In the rows, 128 means zero.
Known rows, with every step that occurs
a z m f: [ 93 119 137 134 150  72 122 114 100 117 133 150 171  95 118 166 105 114
 135  77 170]
z m: [ 79 100 138 128 150  89  84 104  99 133 127 149 151  99 128 141 109 118
 133 121 158]
k t: [117 112 151 136 111 105 144 134 132 143 138 104 167 186 162  99 134 136
  87 139  93]
v m t j f: [134 129 175  98 113 104 112  95  79 130 162  94 179 112 193 124  97 105
 102  81  86]
z m f k t: [ 92 109 130 145 111  74 142 120  92 158 121 123 185 179 138 115 140 115
 123 114 126]
v m t j f r: [152 122 173  94 121 130  74  88 120 150 152  80 138  98 211  97 129 105
 146  75  92]
v m f r: [141 134 139 108 149 136  89 107 120 138 128 107 142  98 177 102 142 117
 166  71 125]
f r k: [124 111 164  83 162 111  64 105 106 160 121 104 129 108 186 123 121 103
 125 107 137]
r k t j: [113 132 169 124 108 112 144 118 101 183 144  91 171 144 186 111  90  91
  79 121  69]
m f: [107 136 133 118 149 101 139 134 110 108 116 137 177 131 126 134 118 108
 117  85 149]
m t j f k r: [103 113 117 107  98  85  92 110 109 119 110 100 162 127 172 141 183 134
 149 115 118]
t j f r: [141 114 173  98 125 129  72  97 135 155 146  89 136  97 211 102 128  94
 143  73 101]
r f k t: [ 96 115 130 148 109  92 134 127 121 168 119 114 172 216 149  94 133 137
  97 111  94]
z m t j f: [116 119 179 101 117  85 104  95  87 129 157 104 176 109 172 132  92  91
 100  88 107]
f k t j: [106 126 149 145  82 116 155 114 105 184 136  98 163 160 179 109 114  98
 105 117  67]
m t j f k: [104 107 146 116  94  90 111  93  76 153 127 115 159 146 172 139 133  97
 139  86 117]
t j: [108 135 154 129 106 135 138 117 119 158 137 110 147 121 175 124 100  97
 106 111  84]
a z m t j f: [121 113 183 108 108  81 106  91  96 130 166 102 168 104 181 147  93 104
 102  82 107]
v m t j f r k: [143 120 178  70 154 107  62  85  74 163 142  83 150  93 208 121 104  96
 121  86 114]
r k t j f: [124 118 183 101 123  91 113 105  81 156 158  93 195 126 206 120  91  90
  85  85  83]
k t j: [113 133 161 140  93 123 157 123 122 170 146  93 163 153 179 104 101 102
  87 123  61]
a m: [136 118 119 131 117 107 129 137 149 107 125 111 148 143 190 137 119 147
  93 113 140]
v m f k t: [111 119 126 143 107  95 148 120  82 159 126 113 187 182 158 107 146 129
 126 108 105]

Rows
[123 119 178 112 113 100 122 109  94 148 160  95 189 131 201 114  99  96
  90  86  79]
k t j f
[135 117 183  69 151  98  64  94  92 159 136  87 143 104 197 124 105  86
 110  93 124]
m t j f r k
[115 111 161 115 134  90 125 127 101 158 135  99 173 174 172 110 117 123
  77 138 103]
r k t
[121 130 171 121 109 119 131 113 112 189 143  82 158 137 196 103  96  88
  91 116  68]
f r k t j
[ 88 137 110 122 156 103  86 140 163 123 103 117 166 162 138 110 123 162
  90  87 110]
k r f
[ 99 135 146 148  92 113 150 117 115 188 133 100 169 172 171 103 100 101
  93 104  63]
r f k t j
[140 125 140 114  98  89 135 129 150  85 130  95 137 173 147 131 125 148
  75 137 139]
a m t
[130 113 179  75 158 104  61  94  90 169 133  94 148  94 209 125 104  84
 119  85 122]
t j f r k
[100 104 141 121 102  97 107  94  72 163 124 123 163 137 182 139 134  96
 147  79 116]
t j f k
[ 93 118  93 116 119  88 103 126 114 116  90 122 164 128 148 145 193 139
 163 110 144]
m f k r
[123 121 158  82 172 103  77 109  98 154 117 109 147 105 174 129 114  89
 126  89 149]
m f r k
[ 99 110 112 110 106  91  89 111 107 130 108 106 165 117 183 141 182 132
 156 106 118]
t j f k r
[144 117 176  73 146  93  69  97 100 153 137  81 148 105 209 128 102  91
 104  90 130]
a m t j f r k
[132 127 154  81 175 110  73 101  80 157 122 105 152  94 183 124 114 100
 136  82 139]
v m f r k
[130 125 145 108 145 125  94 117 147 133 120 111 135 114 161 107 143 105
 153  80 139]
m f r
[ 81 113  92 118 125  78  93 119 104 118  91 128 168 113 140 151 185 135
 169 111 156]
z m f k r
[126 123 180  98 110  96 114 103  97 125 156  97 173 125 181 127  98  97
  92  87  96]
m t j f
[131 107 175 102 138  92 100 114 108 166 142  86 171 157 194  98 123 113
  92 117 102]
j f r k t
[120 112 162  92 169  88  68  97  95 158 126 114 142  84 173 148 109  99
 135  83 160]
a z m f r k
[ 99  98 148 128  92  75 103  82  71 157 137 123 154 128 171 157 128 103
 150  82 128]
a z m t j f k
[101 125 106 130 125 106 123 104  58 147 106 140 169 137 148 138 147 118
 170  75 140]
v m f k
[100 102 109 108 114  87  80 114 109 118 104 113 163 123 176 143 192 144
 159 110 132]
j f k r
[123 111 182  72 158  87  54  85  83 162 137  93 147  90 188 130  98  82
 117  93 137]
z m t j f r k
[120 120 173 105 122 106 108 105  94 140 154 106 177 110 197 129  96  94
 105  77  93]
t j f
[ 93 102 144 119 102  79 100  86  65 156 127 124 163 132 162 143 127  93
 145  87 129]
z m t j f k
